Each row was made from one small tree. The marks that hang from a mark follow it in brackets, in the order of their numbers. Every link used is in the known rows. Write each row's tree.
Known rows:
k_489{k_768{k_388 k_416}}: [ 0.13  1.04 -0.76 -0.11 -1.10 -0.28 -0.85 -0.95 -1.19  1.10 -0.36  0.00
 -0.53 -0.26  1.97 -0.90 -0.77 -1.52 -0.41 -0.61 -0.65  0.13 -1.81]
k_768{k_489}: [-0.70 -1.56  1.50 -1.61 -1.03  0.19 -0.15 -0.34 -3.86 -0.23  0.31 -0.98
 -1.66  0.79  2.44 -1.56 -0.74  0.24  1.15 -2.14 -0.18 -0.19  0.76]
k_437{k_296 k_416{k_768{k_489}}}: [-1.74 -1.15  1.11 -0.21 -0.91  1.20 -3.13 -0.66  2.58  1.11  0.71  0.66
  0.49 -0.84 -1.06 -0.71  1.20  2.08  1.31  0.32  0.98  0.25  0.51]
k_87{k_437{k_296 k_416{k_692 k_768}}}: [-0.72 -1.11 -0.27  1.95  1.40  1.09 -3.10  1.18  6.58 -0.52  2.31  0.47
  1.29 -1.80 -1.15  1.38  2.41  2.44 -1.20  1.97  0.31  0.73  0.48]
k_692{k_353}: [ 0.51 -1.23  0.71 -1.85 -1.30  0.48  1.43  1.35 -4.15 -1.49 -0.99  0.77
 -0.75  0.13  2.21 -1.03  0.28  0.79 -0.15 -0.55 -0.43 -0.24  1.59]
k_768{k_388 k_489}: [-0.34 -0.79  0.37 -1.71 -0.79 -0.24 -0.61 -1.44 -1.82  0.43  0.95 -0.14
 -1.11  1.02  2.39 -1.29 -1.52 -0.74  0.99 -2.20 -0.10  0.45 -0.93]
k_489{k_768{k_388 k_416{k_692{k_83 k_353}}}}: [ 0.98  2.54 -0.54 -0.01 -0.52 -1.09  1.79  0.43  0.18  0.41 -2.04  1.59
  1.33  0.53 -2.33  0.60 -0.55 -1.92 -2.40  1.15 -0.12  0.00 -1.02]
k_768{k_388 k_416{k_692{k_83 k_353}} k_489}: [ 0.53  0.80 -0.46 -0.85 -0.03 -1.51  1.23 -1.08  0.85 -0.13 -1.60  1.62
  1.53  1.55 -2.82 -0.26 -2.24 -1.77  0.33 -0.60  1.12  0.83 -0.99]
k_768{k_388}: [ 0.47 -0.86 -0.35 -0.96 -0.31  0.32 -0.11 -0.15 -2.12  0.07  1.31 -0.18
 -1.42  0.23  3.81 -0.69 -0.65 -0.42  0.67 -1.25 -0.80  0.10 -0.58]
k_416{k_692 k_768{k_388}}: [ 0.58  0.50 -0.53  1.35  1.09  0.69  0.26  0.10  1.22  0.37  1.93 -1.49
 -0.97 -0.82  1.07  1.35  0.95  0.60 -0.10  0.95 -0.34 -0.69 -0.53]
k_416{k_692{k_353} k_768{k_388 k_489}}: [ 0.14  0.96  0.19 -0.14 -0.11 -0.19  0.71 -0.75  1.62 -0.13  0.13  0.24
  0.52  0.03 -1.76  0.56  0.41  0.48 -0.47  0.72  0.85 -0.07 -0.41]
k_462{k_388}: [ 0.54 -2.01  0.80 -0.31  0.28  0.15 -0.43  1.65 -2.26 -0.36  1.06 -1.37
 -1.75  0.77  5.69 -0.66 -0.32  0.51  0.54 -0.15 -1.70  0.34  0.13]
k_768{k_388 k_416{k_692{k_83}} k_489}: [ 0.11  0.34 -0.44  0.02  0.62 -1.24  0.16 -1.50  0.69  0.76 -0.03 -0.10
  0.47  1.32 -1.42 -0.22 -2.46 -1.97  1.22 -1.32  0.69  0.63 -1.46]
k_353{k_692}: [-0.01 -1.84 -1.53 -0.06  0.03  0.75  0.94  0.46 -6.13 -0.61  0.80 -1.48
 -1.99  0.92  2.95  0.21  0.56 -0.26 -0.73 -0.96 -0.39 -1.07  1.04]
k_83{k_692}: [ 0.38 -1.36 -0.46 -0.54 -0.23  0.80  2.06  1.12 -3.69 -1.09  0.20 -0.08
 -2.05  0.36  2.68 -0.48  0.68  0.15 -0.15 -1.22 -1.61  0.79  1.54]
k_87{k_437{k_416{k_692{k_83} k_768}}}: [ 0.17 -0.03  0.83  1.05  1.81  0.17 -1.55  1.74  4.61 -0.85  1.15 -0.03
  1.39 -0.86 -1.93  1.70  0.82  1.14 -0.55  1.57 -0.29 -0.33  0.93]
k_826{k_768{k_388 k_416 k_489}}: [-0.55  0.16 -2.43 -0.39 -0.40 -0.81 -0.92 -2.73 -0.68  0.67 -1.02  0.97
  0.14  0.50  2.23 -1.25 -2.01 -2.37  3.18 -1.94 -0.49  0.29 -1.60]
k_489{k_768{k_416}}: [-0.15  0.25  0.29 -0.09 -1.26  0.13 -0.48  0.10 -3.33  0.39 -1.03 -0.67
 -1.01 -0.54  1.99 -1.21  0.00 -0.51 -0.29 -0.63 -0.82 -0.47 -0.01]
k_768{k_416 k_489}: [-0.66 -1.52  0.47 -0.88 -0.93 -0.30 -1.06 -1.46 -2.59 -0.15 -0.57 -0.69
 -0.76  0.47  1.34 -2.12 -1.58 -0.44  2.54 -2.39  0.37  0.34 -0.01]
k_416{k_692{k_83 k_353} k_768{k_388 k_489}}: [ 0.46  1.76  0.88 -0.31 -0.09 -0.58  1.34 -0.06  1.77  0.04 -0.40  0.76
  1.10  0.81 -3.37  1.15 -0.38 -0.29 -0.44  0.88  0.69 -0.54 -0.34]
k_489{k_768{k_388 k_416{k_692{k_353}}}}: [ 0.69  1.86 -1.16  0.04 -0.57 -0.64  1.34 -0.28  0.04  0.13 -1.60  1.11
  0.83 -0.23 -0.68  0.05  0.15 -1.09 -2.45  0.94 -0.05  0.52 -1.09]
k_489{k_768{k_388}}: [ 0.13  0.94  0.28 -0.94 -1.26  0.22  0.14  0.11 -2.53  1.00  0.53 -0.19
 -1.37  0.09  3.03 -0.30  0.13 -0.85 -1.70 -0.39 -1.23 -0.51 -0.87]

Which tree is each row?
[-0.52 -1.10  0.07  0.15  0.33 -0.38 -0.05 -1.12 -1.69 -0.19 -0.21 -1.29
 -0.56  0.32  0.15 -1.12 -0.95 -0.18  1.29 -1.51  0.49  0.44  0.19]
k_768{k_416{k_692} k_489}
[-1.31  0.05 -0.26  0.85  0.55  0.68 -2.43 -1.39  5.70  1.76  1.75  0.74
  1.08 -0.67 -2.28  0.59  1.17  1.30  0.02  1.11  1.30  1.05 -1.04]
k_437{k_296 k_416{k_692 k_768{k_388 k_489}}}
[-0.09  0.70 -0.23  1.03 -0.05  0.11  0.68  0.47 -2.31  0.37 -0.66 -1.36
 -0.83 -0.65  0.82 -0.08  0.72 -0.30 -1.48  0.27 -0.62 -0.42  0.16]
k_489{k_768{k_416{k_692}}}
[ 1.28  1.51  0.23  0.34  0.38 -0.01  1.73  1.24  1.49 -0.27 -0.12  0.81
  0.70  0.04 -2.09  1.80  0.48  0.05 -0.93  1.76  0.04 -0.93  0.00]
k_416{k_692{k_83 k_353} k_768{k_388}}
[-0.17 -1.12  0.56  0.12  0.57  0.65 -3.18  0.67  3.36 -1.10  1.33  0.02
  0.65 -1.49  0.97  0.04  1.00  1.64  0.68  0.50 -0.37  0.01  0.70]
k_87{k_437{k_416{k_768}}}
[-0.27 -0.40  0.53  0.05  0.34 -0.83  0.48 -0.36 -1.58  0.07 -0.66 -0.76
 -0.03  1.11 -1.38 -0.45 -1.71 -1.04  1.34 -1.27  0.51 -0.01  0.27]
k_768{k_416{k_692{k_83}} k_489}
[ 0.91  1.21  0.18  1.21  1.05  0.29  0.75  0.87  1.46  0.57  1.51 -1.00
 -0.39 -0.11 -0.47  1.88  0.21 -0.18 -0.09  1.15 -0.42 -1.12 -0.49]
k_416{k_692{k_83} k_768{k_388}}
[-0.88 -1.23  0.41  0.45 -0.45  1.81 -2.53  0.61  2.35  0.70  1.06  0.63
  0.12 -1.61  0.29 -0.08  2.12  2.41  0.93  1.24  0.22 -0.03  0.87]
k_437{k_296 k_416{k_768}}
[-0.37  0.16  0.60 -0.48 -0.68  0.24 -1.37 -1.44  0.41  0.77  1.34 -0.81
 -0.82 -0.02  0.79 -0.35 -0.53  0.06  1.52 -0.88  0.21 -0.45 -1.12]
k_416{k_768{k_388 k_489}}
[ 0.51  2.16 -0.54  0.88  0.21 -0.73  0.83  0.11 -0.14  1.29 -0.45 -0.09
  0.20  0.37 -0.82  0.74 -0.79 -2.00 -1.66  0.46 -0.53 -0.24 -1.50]
k_489{k_768{k_388 k_416{k_692{k_83}}}}
[ 0.08  1.24  0.78  0.49  0.63 -0.27  0.14 -0.48  1.65  0.92  1.20 -0.96
 -0.08  0.70 -2.00  1.24 -0.63 -0.47  0.33  0.17  0.30 -0.85 -0.86]
k_416{k_692{k_83} k_768{k_388 k_489}}
[-0.23 -0.26 -1.08  0.15  0.62 -0.81 -0.43 -2.15  0.47  0.49  0.38 -0.70
 -0.09  0.59  0.21 -0.82 -1.70 -1.29  1.22 -1.49  0.64  1.10 -1.48]
k_768{k_388 k_416{k_692} k_489}
[ 0.97  0.81  1.30  0.40  0.19  0.38  2.18  2.33 -0.50 -0.96 -0.80  0.12
  0.24 -0.24 -2.00  1.51  1.24  1.08 -0.79  1.84 -0.09 -1.60  1.70]
k_416{k_692{k_83 k_353} k_768}
[-0.62  0.39  0.04  0.10  0.91  0.20 -1.32 -1.59  3.53  1.17  1.13 -0.31
  0.65 -0.43 -1.42  0.38  0.33  0.80  0.80  0.48  0.74  0.50 -0.56]
k_437{k_416{k_692 k_768{k_388 k_489}}}
[ 0.57  0.34  1.15  1.30  0.81  0.70  1.06  1.97 -0.77 -0.10  0.73 -1.69
 -0.88 -0.40 -0.68  1.65  0.92  0.82  0.02  1.19 -0.60 -1.89  1.18]
k_416{k_692{k_83} k_768}
[ 0.63 -0.82 -0.67  0.10  0.10 -0.09  1.58  0.59 -1.60 -1.38 -1.50  0.46
  0.23 -0.33  0.08 -0.48  0.15  0.23  0.18  0.09  0.33  0.38  1.03]
k_768{k_416{k_692{k_353}}}
[-0.85 -2.39 -0.12 -0.50  0.02  0.72 -3.38  0.80  3.32 -0.76  1.62  1.68
  0.82 -0.75  1.66 -0.55  0.75  1.34 -0.41 -0.18 -0.05  1.52  0.43]
k_87{k_437{k_296 k_416}}
[ 0.15 -0.01  0.62 -0.73 -0.31 -1.11  1.54 -0.01 -1.19 -0.74 -2.26  0.88
  1.10  1.19 -2.93 -0.56 -1.46 -0.83  0.52 -0.62  0.97  0.22  0.70]
k_768{k_416{k_692{k_83 k_353}} k_489}
[-0.15 -0.72  0.02 -0.62 -0.34 -0.70  0.97 -0.75 -1.39 -0.98 -1.73  0.35
  0.55  0.50 -1.27 -1.13 -0.73 -0.04  0.47 -0.85  0.98  0.71  0.70]
k_768{k_416{k_692{k_353}} k_489}
[-0.11 -1.67 -0.17 -0.10  1.68  0.15 -1.21  1.04  2.15 -1.36  1.34  0.03
  0.56 -0.57  1.29  0.21  0.68  1.05 -0.91  0.06 -0.49  1.10  1.02]
k_87{k_437{k_416{k_692}}}
[ 0.94  0.91 -0.54  0.38  0.30  0.42  1.23  0.55  1.47 -0.52  0.32  0.20
  0.23 -0.74 -0.35  1.20  1.24  0.79 -0.89  1.58  0.10 -0.44 -0.08]
k_416{k_692{k_353} k_768{k_388}}
[ 0.64  1.70  0.43  0.02 -0.74 -0.61  2.22  1.49 -1.93 -0.33 -2.71  0.78
  0.85  0.24 -2.30  0.34  0.20 -0.91 -2.39  1.12 -0.23 -0.63  0.71]
k_489{k_768{k_416{k_692{k_83 k_353}}}}
[-1.67 -0.67  0.64  0.89  0.30  1.11 -1.98 -0.36  3.78  1.13  1.12 -0.06
  0.62 -0.89 -2.30  0.38  1.88  2.31  0.20  1.17  1.16  0.41  0.74]
k_437{k_296 k_416{k_692 k_768{k_489}}}
[ 0.28  1.05 -0.14  0.21 -0.77 -0.24  1.71  0.83 -2.15 -0.44 -2.27  0.37
  0.30 -0.50 -0.72 -0.23  0.95 -0.10 -2.17  0.91 -0.13 -0.12  0.67]
k_489{k_768{k_416{k_692{k_353}}}}
[-0.44  0.17 -1.92 -0.11 -0.13 -0.81  1.62 -0.95 -1.68 -0.74 -2.95  1.32
  0.94  0.24 -0.47 -0.57 -0.34 -0.88  1.34 -0.42 -0.05  0.06  0.82]
k_826{k_768{k_416{k_692{k_353}} k_489}}
